In the rows, 128 means zero.
Known rows, with every way that one mark hangs from another:
[z532 z655]: [130 155 105 140 111 116  91 156  68  70 149  91 124 143 113 107 117 137
  79]
[z873 [z532 z53]]: [144 143  99 107  73 104  65 157  88  51 131 133 103 143  72  73  82 111
 140]
[z532 z53 z655 z689 z873]: [113 111 141  99 126 135 130 127  88 174 165 111 153 115 143 116 137 155
 149]
[z844 z949]: [140 163 103 160 108 113 103 155  93  17 116 142 120 155  57 102  96 124
 121]
[z471 [z844 [z949 [z408 [z532 z655 z689]]]]]: [119 107 136 177 143 174 151  97 153 172 140 149 136 130 111 155 160 160
 120]
[z873 z532]: [156 168  94 133  70  93  74 154  84  38 124 108 101 153  86  85  97 100
 107]
[z844 z471 [z949 [z408 [z532 z689 z873]]]]: [123  94 127 146 138 179 184  85 167 167  85 164 120 122 111 156 170  73
 160]
[z408 [z532 z53 z234 z655 z689 z873]]: [113  99 160  87 142 107 145 103 169 201 147  99 155  94 192 147 165 149
 168]
[z234 [z532 z53 z655 z689 z873]]: [129 163 141  80 138 119 126 145 101 173 169 143 146 126 131 115 123 166
 137]
[z844 z471 [z949 z408]]: [134 131 104 165 135 164 137 140 101  68  92 160 110 154  73 128 104  92
 101]
[z949 [z408 [z532 z234]]]: [135 121 106 137 126 119 128 168 173  82  94  92 103 144 182 115 116 120
  98]
[z234 [z532 z53 z655 z873]]: [130 166 123  87 138 107 110 167 105 112 159 138 128 132 105 112  99 121
 109]
[z532 z53 z234 z873]: [132 126 139  99 119  95 121 157 120  92 144 105 133 126 162 102  83 120
 129]
[z471 [z844 [z949 [z408 [z532 z234]]]]]: [144 117 134 186 137 137 142 132 185  96 117 146 113 143 130 141 101 125
 103]
[z408 [z532 z234]]: [150 145 118 135 111  84 107 157 160  55 117  96 120 139 153 110 121 115
 130]
[z471 [z844 [z949 [z408 [z532 z689 z873]]]]]: [133  94 145 169 126 179 176  98 168 160 129 163 123 130 114 146 142 114
 130]
[z234 [z532 z655 z689]]: [144 196 113 118 131 108 107 164  71 133 169 131 135 155 127 115 133 188
 111]

Rows:
[135 123 153  87 122 109 130 145 110 149 156 109 148 121 190 107 109 164
 160] | [z532 z53 z234 z689 z873]
[120 135 137  90 120  85  91 115 106 173 144 101 140 110 170 125 140 188
 155] | [z873 [z532 z53 z234 z655 z689]]
[132 120 103 158 130 165 145 122 158  80  73 164 103 141  68 138 130  66
 128] | [z844 z471 [z949 [z408 z532]]]
[121 134 152 121 139  98 140 108 103 188 156  75 148 110 223 143 147 168
 113] | [z532 z234 z655 z689 z873]
[124 139 140 134 136  87 130 128 114 126 136  66 131 114 196 134 125 123
  80] | [z532 z234 z655 z873]
[134 174 126  89 136 118  94 171  78 138 176 148 141 142 109 106 117 201
 144] | [z234 [z532 z53 z655 z689]]
[125  98 151 144 157 150 193  80 189 186  79 145 130 111 172 177 168  89
 157] | [z844 z471 [z949 [z408 [z532 z234 z689 z873]]]]
[135 161 119 128 112  67  81 123 103 112 121  72 111 127 162 126 131 135
  91] | [z873 [z532 z234 z655]]
[107 105 120 151 157 177 162  88 145 182  88 157 130 115 103 171 184 120
 146] | [z844 z471 [z949 [z408 [z532 z655 z689]]]]
[112  92 138 180 139 162 168  93 180 148 120 139 120 120 106 160 142  80
  81] | [z471 [z844 [z949 [z408 [z532 z655 z873]]]]]
[127 138 129  98 113  72  80 130 116 117 124  96 119 115 142 113 114 144
 123] | [z873 [z532 z53 z234 z655]]
[105  70 151 149 143 165 160  98 187 160 128 159 127 109  86 149 130  97
 112] | [z471 [z844 [z949 [z408 [z532 z53 z655 z873]]]]]
[131 155 115 124  94 107  90 117  71 145 142  95 124 133 130 115 156 154
 127] | [z873 [z532 z655 z689]]
[137 110 127 180 124 179 148 121 151 130 135 169 126 149  96 134 130 149
 137] | [z471 [z844 [z949 [z408 [z532 z689]]]]]
[120  85 145 120 161 147 177 101 209 143  73 161 121 105 127 158 130  60
 155] | [z844 z471 [z949 [z408 [z532 z53 z234 z873]]]]
[104  91 119 130 156 169 140 105 162 135  84 171 122 114  59 152 141  90
 145] | [z844 z471 [z949 [z408 [z532 z53 z655]]]]
[155 183 115  87 119 121  90 191  78  95 174 168 136 159  95  80  91 185
 160] | [z234 [z532 z53 z689]]
[132 118 140  96 102 137 125 145  88 126 162 128 141 130 127  93 113 144
 164] | [z532 z53 z689 z873]
[117 122 148 101 138  92 124 137 121 135 150  87 141 108 176 124 109 133
 115] | [z532 z53 z234 z655 z873]
[103  88 139 150 156 174 193  68 164 207  81 145 135 101 122 180 196  81
 142] | [z844 z471 [z949 [z408 [z532 z655 z689 z873]]]]
